Each row comes from the steps of one walk. Every step used is in the known rows, and no mark comes twice. Write the walk behind each row, first mark first.
Known rows:
vedil > pinom > zukot > fitarus > tolir > domonul: [ 33  10 -30   4  18  21  -4  34 -51 -17  -6 -18   6  27 -47 -16   4  19
  12   1  -4 -18   7  38 -23   4   1  20  -9]
muma > karom: [-14  -4 -26  23  28  19  15   8  13  29   2 -17 -44  10   4 -13 -23   0
  26 -16 -27 -14  -5  26   5  -7  12  12 -31]
pinom > zukot > fitarus > tolir > muma > karom: [ 42 -12 -31  29  34  20  12  16 -19   1  50  17 -56  17 -14  13 -56   8
  15 -43  -3 -11 -27  54 -13 -19  -5  18 -50]
tolir > pinom > zukot: [ 20  -4 -42  34  25   7  -2  15 -15 -39   4  -3  12   6 -13 -11 -12 -21
  19 -47   3  -4 -10  11   7  24   5   2  -6]
pupupem > muma > tolir > domonul > godan > pinom: [-17 -13 -11 -27  24 -13  26  -2   4  13  -3 -13 -18 -34   0  12  18 -55
  11   4  22 -11   2  37   9  -3  23   3  85]
pupupem > muma > karom > pinom > vedil: [  0 -23 -35 -34  36   8  31 -42   3  37   7   5  10 -10 -16   7  31 -26
  15 -16  -9  -2 -13  24  25 -15  -8   7  -3]
gomi > domonul > godan > pinom > zukot: [ 37 -12 -26  27  10  13   8   0  16 -39   0 -32  44  68  -4  -5  -3 -32
 -27 -10  30 -23  36   9 -24 -19  20  17  42]
tolir > muma: [ -4   1 -29  29  32  -4   0  -4  19  23  44  -6 -39 -28   3  -9 -41 -50
  24 -11  -2  -2 -24  11  13  13  15  12 -33]
domonul > godan > pinom: [  7  -3 -31   6  18   8  18  -6  26  -4 -14 -46  31  44  18  -8   5 -48
  -2  -6   5 -21   5  12  -8  -2  26  -2  44]
pinom > zukot > fitarus > tolir > muma: [ 57   0 -32  39  29  12   3  19 -15 -15  53   8 -22  18 -21  -2 -48 -13
  16 -35  12  -8 -29  38  -4 -10   2  23 -37]
karom > muma > tolir > domonul: [ -24   -5  -18   10   37    8   22   14   -1   33   -8   22  -76 -102
  -33  -14   -5  -18   33   15  -18   -8   -9   41   16   -5   14    1
  -36]
pupupem > muma > tolir > pinom > zukot: [ -1 -16 -23  16  33 -11  10  11  -2 -13  19  33 -21 -27 -25 -10  -6 -32
  24 -55   6   4 -17  18  16  15  -2   3  20]
domonul > godan > pinom > vedil: [ 19 -26 -31  11  25   8   8 -10  16 -19   5 -47  45  33  -1   7  16 -47
  -9  -4  22 -17  10   6  12   6  20   7  30]
zukot > fitarus > tolir > muma > karom > pinom > vedil: [ 57 -21 -41 -15  48  23   6  -6 -17  33  24  18 -45  14 -25  29 -37  -7
  12 -13 -14  -1 -31  41   4 -24 -18  12 -36]
zukot > fitarus: [ 23  22 -25  39  21  17  -4  22  -4  25   6 -31   5  20 -10  -4  11  -3
  19 -14 -11 -13 -25  -1  -2  19  21  33 -18]
karom > muma > tolir > domonul > godan: [-34  -7 -20 -14  37  15   8   1   4  24   1  -1 -73 -59 -24  14   8 -26
  20   2  -1 -22  -2  43  19  -8  34  -4 -25]
zukot > fitarus > tolir > pinom: [ 58  17 -42  25  34  12 -18  38 -17   9  24 -10 -36  51 -16   7 -36  -1
  31 -25 -26   0 -25  27   0  -6   5   4   3]
vedil > pinom > tolir: [-15  -2 -22   2  17   7 -19  19  45   2  -7 -29  40  62 -27 -49   4 -12
   4   6 -24 -14   5 -10   8  28  12   3 -29]
zukot > fitarus > tolir > pinom > godan > domonul: [ 86  14 -38   3  31 -10 -31  44 -41 -37 -11  -4  13   3   3  27 -49  -4
  12  -8  16  -8  -9  22  -6 -25  -5  10  30]
pupupem > muma > karom: [-30  -4 -23   4  28   2  29 -18  15  44  35 -11 -34  -3   7   3  -1 -20
  30 -23 -19 -10 -17  34  14 -11  11  10 -10]
zukot > fitarus > tolir > domonul > godan > pinom: [ 51   7 -29  -9  19  15   9  23 -24  -8  -4 -40  -1  49  -4  27  -1 -14
   5  12  10 -19   1  48 -14 -22  24  12  54]
zukot > fitarus > tolir > muma: [ 46  12 -30  30  35   7  -6  18  -1  27  57  -2 -53  19 -10   7 -52 -22
  28 -13 -10  -4 -35  29   1 -15  10  19 -30]
karom > muma > tolir > domonul > godan > pinom > zukot: [ -9 -30 -22  -1  27  12  38  -3 -11 -27 -24  10  -5 -75 -23   1  12 -34
  -1  -8  23 -24   8  53  -9  -6  16 -15  17]
fitarus > tolir: [ 30   9 -33  23  28  18  16  16  19   3  21 -14 -34  65  -8 -37 -35 -17
  29  -4 -31  -7   0  34  13 -39   9   8 -19]
karom > muma > tolir: [-20  -5 -19  26  40  12  24   3  29  42  -4  18 -58 -54 -26 -30  -9 -24
  28  -6 -34 -10 -17  28   9 -10  11  -8 -49]
gomi > domonul > godan: [ 12  11 -25  15  21  15 -22   1  31  12  27 -45 -25  82  -3   2  -8 -22
  -4  -1   8 -20  26   2   2 -24  39  26  -5]
tolir > domonul > godan: [-13  10 -28 -11  20  14 -10   4 -11   0   7 -45 -22   7  -1  17  10 -29
  14  -2  17 -21   4  23  22   3  42  23   3]
fitarus > tolir > domonul > godan > pinom > zukot: [ 42 -15 -34  -8  14  17  29   9 -19 -62  -5 -20  16  39 -13  -1 -10 -28
  -1  -6  24 -20  25  60  -7 -37  15   0  48]
pinom > godan: [ 21  -1 -25   7  24   9  -8  15  22 -28 -29 -22  25 -33  -6 -13 -18 -18
   5 -16   1 -16   3  16  18  12  15  30 -31]

Write each row's walk:
[  4 -11 -32 -30  24  25  14   3  37   3 -36   2  14  53 -14 -24  -4  -1
   4 -13 -30  -9  -8  15  17 -11   1   5 -26]
muma > karom > pinom > tolir
[ 27  -1 -37 -35  27   5  12 -11 -11 -14 -79   0  33 -49  14  -2 -19 -13
   0   3   2 -18   8  23  -7 -36 -10   7  16]
muma > karom > pinom > godan > domonul
[ 68   4 -43   1  31  21  15  -2 -17  -8   7  24   7  24 -27 -10 -25 -23
   7 -31   0  -4 -34  31 -12 -24 -14  14 -17]
karom > pinom > zukot > fitarus > tolir > muma
[ 24 -15 -19  18  12   2  18  23  46 -22  -8 -20  60  37  -4 -37  -6 -28
  -3   4  -1  -8   0   2  10  12   7   2  20]
godan > pinom > tolir
[ 44   2 -41 -15  42  22  12  -6  -5  45   7  21 -65   9  -9  15 -46  -6
  19 -14 -33  -3 -37  46 -15 -33  -9   1 -18]
zukot > fitarus > tolir > muma > karom > pinom
[ 19 -24 -20  21  21 -11  10  14  49 -14  26   1  28  -8   3 -19 -38 -54
   0   1  13  -1 -16   4  12  21   3   2   8]
godan > pinom > tolir > muma
[ 47  -4 -45  26  29  13   4  25 -10 -46  16   9 -15  51 -22 -24 -42 -14
  25 -41 -13   0  -2  40   8 -20  -4  -6  -7]
fitarus > tolir > pinom > zukot
[ 18   2 -31 -30  16  17   3  13   9 -14 -37  -2  34   5 -28 -16  20 -20
   6  14   2  -5  -2  10  31   3   8  15   0]
karom > pinom > tolir > domonul
[-16  -1 -34 -35  31   8  42 -38  18  46  -7   6  -5  -1   4  -7  19 -27
  22 -19 -28  -7 -18  28   6 -22  -1  -1   8]
pupupem > muma > karom > pinom
[ 28  -2 -25  18  16   8  -3   1  34   1   1 -43   7  63   7  -1 -10 -38
 -16  14  11 -18  34   4 -18 -23  28   9  49]
gomi > domonul > godan > pinom
[   6  -21  -28   -6   48    0  -14   23   20   -9  -33   34  -38 -116
  -28    0  -34  -24   16  -26  -22   -4  -14   32   16   15    0  -19
  -40]
karom > muma > tolir > pinom > godan
[  11  -15  -33   16   41    7   15    2   18   29   53   14 -102    8
    3    2  -84  -20   32  -14  -31   -3  -16   56    7  -44    1   -6
  -43]
fitarus > tolir > muma > karom
[ 65 -15 -30  -8  24  15   0  20 -35 -19  15 -42  13  39 -20  41   9 -16
  -3  15  29 -15   7  39   2 -13  15  21  42]
zukot > fitarus > tolir > domonul > godan > pinom > vedil
[ -4 -40 -23 -13  26   2   3  -1  47  -5  29 -17  -7  30  18  21 -43 -38
 -12 -18  15 -15 -10  24   6   5  18 -11  14]
domonul > godan > pinom > tolir > muma > karom
[ 49   8 -32  -6  18  29  -4  23 -46 -39  19 -34  -5  56 -26  21   5  11
   5 -24  26 -27   0  48   3 -20  27  35  -1]
pinom > zukot > fitarus > tolir > domonul > godan
[ 45 -24 -25  26  22   6  -8  -5  23  -9  19 -44  23  60 -10  14   2 -38
 -22  15  30 -14  37  -4   0 -13  19  16  32]
gomi > domonul > godan > pinom > vedil
[ 73  -4 -30  26  12  16  31  34 -45 -39 -10  -5  30  -1 -25  -1  -8   2
   8   0  14 -11   1  49 -21 -14  -5  22  35]
godan > pinom > zukot > fitarus > tolir > domonul
[ 25   3 -40   4  18  25  27 -15  -2 -24 -46   0  54  18 -20 -43  22 -24
   6 -27  -4 -12  -6  11  -1  -6  -1  14 -11]
karom > pinom > zukot
[-36 -25 -23  -9  32  -1 -19   9  41  25  27  -4 -30   2 -14 -10 -43 -13
   7  -3 -22 -10 -11  11   3  26   3  -9 -47]
vedil > pinom > tolir > muma > karom
[-28  -2 -22 -44  15  10 -34  19  18 -14  -2 -51  24  51 -24  -3  21 -13
  -2  15  13 -23  20   6  15  28  35   4  -4]
vedil > pinom > tolir > domonul > godan
[-20   0 -16 -12  29  15 -11  18   0  12 -10 -20 -67   0 -14   5   0 -20
  16   1  11 -17   7  28  21   0  34  27   4]
muma > tolir > domonul > godan
[ 38   5 -38   5  28 -19 -26  24 -21 -42 -26  -9  27 -54  15  13 -40 -34
  12 -11  24  -6   3   5   7   1   0   3  27]
tolir > pinom > godan > domonul
[ 32 -25 -27  38  24   5  21   1  13  -9  -1 -23  40  -9 -10 -17   4 -39
   3   8   6  -3   5   2   8  11   0  10  15]
godan > pinom > vedil
[ 28 -15 -40  28  35   3 -21  14  -7  -6  22 -16  -5  -1 -21  10 -12 -30
  23 -23   3   4  -8  -2  31  27   4   5 -15]
tolir > pinom > vedil
[ -5  -7 -38 -12  39  12  18 -21  14  43  -6  16 -47 -29   7   2 -35 -33
  18 -13 -20  -4 -27  30  -2  -9  -3  -3 -26]
tolir > muma > karom > pinom
[ 30  10 -26   9  20 -12  -5  15  -8 -33 -31 -21  41 -47  14 -11 -23 -30
   6   6  24 -17  10   6   8 -18   9  22   3]
pinom > godan > domonul
[ -8 -14 -32 -70  21  28  -3   0  11  -7 -34 -20  -1  46 -13  20  17   0
  -3  -6   4 -19   5  33  26  -9  24  10   0]
muma > karom > pinom > tolir > domonul > godan
[-10 -25 -22   6  31   2  -5  14  41  14  46   7 -44   5  -2   3 -53 -18
  13 -21  -6  -4 -21  21  25  12  10   9 -55]
pinom > tolir > muma > karom
[-22   1 -10  -8  29 -12  19   9   0  29  15  13 -57 -62 -20  -3   6 -31
  36   5   6  -1  -9  32  27   3  14  24  11]
pupupem > muma > tolir > domonul
[  4 -30 -31  22  54   4  -5  11   4  19  18  30 -57 -69 -40   5 -14 -25
  29 -20 -16   5 -16  19  30  15  -1 -21 -41]
karom > muma > tolir > pinom > vedil
[-20  -1 -13   9  31  -7  21   4  29  36  21   8 -41 -16 -10 -22   0 -37
  33 -14 -13  -3 -18  18  22  -1  12  16   6]
pupupem > muma > tolir
